What can hang from each mark
L: B J
J: Y
Y: J
C: M P S Y
P: C
S: C H
B: L M
M: B C

Each row was made from one small tree. Brackets hold a mark, then the marks that hang from it, in alphabetical order. Every link used is in the known rows. Write each row's tree.
Known rows
[P [C M [S H] [Y J]]]: [ 15.4  -4.0 -24.3  22.7  62.7  27.1  22.8  42.5 -23.9 -11.9   2.8  30.8
  41.8 -15.9  29.4   8.6 -14.6   2.7  33.3   0.3 -28.6]
[S [C [M B] Y] H]: [ -7.5 -30.4  37.0  10.2  35.4  65.5  -6.9  27.9 -22.5  11.9   0.3  -8.7
   6.6  18.6 -25.7 -11.8 -54.3  -2.1  10.5  35.1 -22.7]
[C [M B] S Y]: [  7.5  16.8 -34.6  16.9  54.9  28.8 -30.3  45.1 -29.5   4.7 -12.8   8.9
  37.9   0.3 -13.6 -18.8 -24.7   9.0  21.0  16.9 -33.5]
[B [L J] [M [C S Y]]]: [  2.7  27.2 -11.3  -2.6  72.7  12.1  67.0  46.0 -21.6  -6.1  -7.7  -4.9
  36.2  12.3 -23.0 -33.7   5.4   7.3  -8.6 -19.9  -4.3]
[M B [C P]]: [  5.3 -12.1   5.0  -7.6   3.2  12.6 -20.2  10.5  -0.2  -3.4 -51.8   7.9
  31.0  20.3   4.6 -43.7 -36.4  10.9   5.7  44.0 -16.7]
[P [C M [S H]]]: [  8.8   1.1 -19.6  23.2  66.7  18.1  21.7  37.9 -10.8  -8.6 -12.6  26.3
  15.7 -13.4  17.8  14.8  -6.3  26.4  31.6  27.6 -13.8]
[L [J Y]]: [  8.2 -32.0  -7.9   4.4  24.9  -2.1  23.1 -13.5   4.0 -25.4  -9.9 -12.1
  -7.3  17.6 -24.1  -0.8   0.4 -22.1  -1.2   0.7   8.3]
[L B]: [ -0.5 -19.1   3.5   6.8  -5.4   7.7  11.6  11.2  12.8  -0.6   1.5   6.4
  -3.2 -13.7 -14.7  -0.1  -1.1  10.0   2.3  14.8  -7.6]
[S [C P [Y J]] H]: [ -8.9 -28.7  47.7  14.4  -9.2  47.7  16.7   2.2   9.6  -5.7  15.9  -3.5
   8.3  -4.0  19.4   5.6 -57.4 -39.8  -0.8  12.4 -36.7]
[S [C M] H]: [ -5.3 -22.6  30.4  11.2  20.7  51.1   7.8  14.6   4.7  11.8   0.7  -5.3
 -15.8   9.6 -21.1  14.4 -35.4   2.1   1.1  27.6  -4.0]
[B [L [J Y]] M]: [ -5.0 -12.0  23.0  -9.1  55.2   4.6  73.9  21.9 -18.7 -26.5 -14.5 -26.0
  23.5  12.7 -47.7  -4.5  36.9 -10.8 -18.4 -24.5  16.7]
[M B [C P S Y]]: [  5.3  11.0 -19.5   7.7  21.1  11.6 -21.5  30.4  -9.8  -3.6 -32.7  11.3
  42.6  12.0  21.2 -46.5 -48.9   4.2  19.1  43.7 -37.3]
[C P [S H]]: [ -1.6   6.5   2.8  26.6  22.8  12.1   6.2  15.5  25.1 -17.3 -12.2  11.8
  -2.5 -32.1  18.2  19.4 -33.3 -21.5  14.6  38.3 -34.9]
[S [C M P Y] H]: [-23.4 -12.5  41.0  22.2  28.9  53.3 -13.3  18.7   9.6   4.2   4.6 -24.8
   8.6   1.2   5.1   9.9 -67.3 -22.1   0.6  43.1 -38.7]
[B L [M [C S]]]: [  0.8  34.7  -6.1 -10.6  38.2   1.6  59.5  48.9 -21.4   2.1 -23.3   7.4
  34.7   7.8 -14.1 -21.9  26.2  25.0  -4.8  -6.3  10.2]
[C M P [S H] [Y J]]: [  9.1   9.9 -16.7  29.6  44.4  33.6 -15.9  36.3   9.8 -15.9 -10.2  16.1
  37.8 -29.3  16.1  16.9 -47.9 -39.1  13.2  14.7 -57.4]
[P [C [M B] S]]: [ 13.7   3.7 -30.7  14.9  63.6  24.2   6.6  43.3 -29.1  -2.1 -27.7  28.3
  39.1   0.1   8.6 -11.8   1.8  42.8  32.6  18.3 -13.9]
[L [B [M [C S]]] [J Y]]: [ 14.6 -15.6 -35.1   1.1  41.6  -0.7  53.1  28.7  13.0 -24.4 -16.3  -0.1
  16.3  12.2 -46.2 -21.0   2.5   5.3   0.5  29.2   7.6]
[L [B [M C]]]: [  1.7   3.4  -6.4 -10.6   8.4   2.3  22.7  29.6   8.4   1.4  -7.2   2.7
  22.9   3.5 -26.5 -24.7   0.7  22.9  -4.8  27.1   4.9]
[C P S [Y J]]: [  6.1  20.2 -24.3  19.4   5.3   7.7  -3.7  18.3   5.9 -15.3   5.1  15.1
  38.2 -24.4  36.8   3.4 -30.0 -34.6   9.4  -8.7 -48.6]
[L [B [M [C Y]]]]: [ -3.5   6.8  -5.9  -7.1  13.0   2.3  16.1  34.5  -1.6   2.7   3.8  -7.5
  32.3   5.4 -19.0 -32.3  -8.0  14.2  -2.2  28.1  -8.8]
[P [C [M B] [S H] Y]]: [  7.5  -7.8  -9.9  23.0  78.9  33.5   4.9  51.0 -37.2  -8.1 -12.9  20.5
  39.8  -4.7  13.0 -12.4 -23.7  20.5  43.3  35.8 -31.6]

Which tree is each row?
[-13.3  15.8  20.4  -5.0  60.6  13.5  46.6  31.4 -10.6 -13.8 -21.2 -25.5
  47.0  12.4 -13.8 -35.5 -11.7  -7.2 -20.2  -8.7 -18.0]
[B [L J] [M [C P Y]]]
[ 15.8 -27.5  15.3 -17.5  10.9  25.0  27.3  31.6 -43.4   1.2 -35.5  23.1
  50.8  30.2  -6.7 -49.7  -5.9   4.6   2.2 -20.7  -8.9]
[M [B L] [C [Y J]]]
[-18.1 -27.7  46.3  19.6  34.2  67.7 -19.1  25.3  -6.3   3.1 -12.7 -17.5
  17.7   8.3 -10.1 -10.4 -71.3 -13.9   7.0  51.8 -44.6]
[S [C [M B] P Y] H]
[  6.5   2.7  -3.9  23.8  16.4  20.2   6.8  20.5  12.2 -22.2   4.8  18.8
  25.0 -33.7  31.5  13.2 -42.4 -46.5  14.7   7.8 -51.0]
[C P [S H] [Y J]]
[  7.0 -51.6  -5.6   8.6  19.4   4.0  33.6  -3.4  15.9 -24.6  -8.2  -5.7
  -8.1   4.0 -38.4  -0.9   0.0 -13.2   0.5  14.2  -0.9]
[L B [J Y]]
[ 11.5 -15.1   0.4  -8.7  -3.4  19.4 -18.6  14.3 -11.5  -9.2 -37.4  14.7
  55.0  19.9  15.7 -49.2 -45.3 -13.2   5.8  18.2 -32.1]
[M B [C P [Y J]]]
[ 11.3   9.6 -21.4  20.2  50.9  23.7  -2.8  34.4   5.1  -2.0 -14.6  19.2
  -1.6 -17.7 -14.9  20.6 -16.4  -1.0  16.7  24.8 -15.7]
[C M [S H]]
[  0.0 -12.5  20.3   6.3  39.2  41.9  -9.4  38.6 -26.5  -9.7 -40.6   0.9
  70.5  -2.4  -6.5 -18.2 -19.6 -21.0  -5.1 -16.5 -51.4]
[C [M [B L]] P [Y J]]
[  3.5  31.2 -15.7  -4.3  40.1   4.4  21.3  41.6  -8.8  -3.3   5.9   1.9
  26.6   3.8  -4.8 -22.3 -20.1   0.4  10.4  30.9  -4.7]
[B [M [C [S H] Y]]]
[ 22.6  -9.7 -11.3  -7.9  21.4  22.8  34.5  45.2 -40.6   0.6 -34.5  39.0
  49.2  17.4  -2.3 -44.2  -5.7   9.1  13.8 -18.7 -14.7]
[M [B L] [C S [Y J]]]
[  5.4 -11.0  -3.9   3.2  16.5   4.9  25.8  10.6 -27.6 -11.7  14.0  15.1
  42.8   1.6  41.4  -8.6   2.2   1.5  19.3 -21.9 -13.7]
[P [C [Y J]]]
[ -9.4  40.1 -31.4  31.4  48.8  12.3 -35.9  34.6   4.3  -2.9  -7.1  -9.1
  38.2 -19.5  20.9   4.3 -39.8 -14.0   9.9  24.8 -54.7]
[C M P S Y]
[-14.4  43.8   2.7  -0.2  42.1   3.0  39.7  52.0 -17.9  -5.7 -17.5  -9.2
  56.3   0.2  10.7 -25.3  -2.0   3.7  -6.3   7.6 -23.2]
[B L [M [C P S Y]]]
[-18.5  -7.5  24.3  13.9  21.6  54.0 -29.3  23.5 -11.6  11.2 -10.8 -23.4
  34.5  17.8  -3.1 -20.0 -57.7  -0.7  -0.5  32.4 -41.3]
[S [C [M B] P Y]]
[-11.8 -11.3  22.3  16.1  76.1  41.7  -9.1  33.2 -21.7 -12.1 -37.5 -20.5
  47.2   2.6 -20.5 -24.5 -33.1 -11.5  -5.9   1.9 -51.0]
[C [M [B [L J]]] P Y]
[  5.6 -22.1  24.2 -11.2  10.2  25.8  15.0  28.2 -26.1  -8.1 -48.0  13.8
  60.9  19.2   9.6 -47.5 -23.9  -8.2  -1.7  -3.7 -28.7]
[M [B L] [C P [Y J]]]
[ 12.4   4.8 -18.8   2.5  14.0  11.2 -11.5  23.3   2.1  -3.4 -50.7  23.2
  29.8   9.8  10.8 -38.4 -35.7  16.6  15.4  44.8 -22.8]
[M B [C P S]]
[  8.4  22.4 -14.1 -20.3  11.6   3.4  14.2  26.8 -16.3  -1.7   2.5   0.5
  52.3  18.3  -2.6 -32.4  -7.6  -7.1  -8.2  -6.7  -0.3]
[B [M [C [Y J]]]]
[  6.6 -49.9  25.9  -4.3  40.8  20.5  46.0  11.9 -30.0 -21.5 -38.9  -3.4
  14.7  21.7 -44.1 -20.6  15.0  -4.7   0.7 -11.3   4.0]
[M [B [L [J Y]]]]
[ -4.7 -15.8  19.7   9.4   9.8  60.0 -21.1  21.4 -11.9   5.6 -12.4  -3.7
  47.9  14.5  -2.6 -17.9 -53.9 -13.8  -3.8   5.2 -43.8]
[S [C [M B] P [Y J]]]
[ -5.5  18.0  18.0 -21.6  29.1   2.2  50.4  37.8 -20.7   3.6 -23.5  -6.0
  34.3  18.4 -19.0 -25.1  25.2  20.1 -16.1  -8.4  15.6]
[B L [M C]]
[  9.9 -11.0 -12.5  -5.6  38.6  13.5  43.4  20.2  18.5  -7.0  -9.2  -0.9
  14.1   5.3 -48.3 -33.0  -7.3  13.9 -12.4  12.3   4.0]
[L [B [M C]] J]
[  4.9   7.2 -10.0  12.4  14.3   6.6   3.9  18.5  24.6  -9.2 -30.4  20.0
   4.5  -5.0  22.5  -6.8 -43.0  -4.6  13.1  51.0 -19.1]
[M [C P [S H]]]
[  7.3 -23.4  11.3   1.7  56.2  36.8  25.2  43.9 -54.5  -5.5 -24.1  18.4
  70.8   7.3   9.4 -23.5   8.3  18.3  17.3 -26.3 -23.8]
[P [C [M [B L]] [Y J]]]
[ 26.6 -12.2 -20.4  14.8  51.8  47.1  -7.3  46.1 -24.2  -9.7 -14.7  32.1
  37.7 -11.5 -17.9  -6.8 -33.6 -18.6  23.7   6.3 -38.8]
[C [M B] [S H] [Y J]]
[ -1.1 -36.4  18.2   1.7  37.9   4.1  59.9   3.5 -13.1 -22.3 -21.6 -11.2
   1.4  15.3 -26.9   2.6  24.9 -16.0  -9.1 -22.5  10.2]
[B [L [J Y]]]
[-12.3   4.2   6.3  14.7  40.5  30.9 -51.7  28.0 -14.3  -4.3 -27.9 -19.5
  50.5   1.0  -1.8 -22.9 -45.6 -10.3   5.9  32.2 -51.3]
[C [M B] P Y]
[ 29.9  -3.3 -33.7  -6.6  10.0  17.9   0.3  31.1 -26.1   0.4 -22.7  39.3
  42.6  19.2   4.7 -46.1 -28.4   4.5  18.9   3.2 -16.2]
[M B [C S [Y J]]]
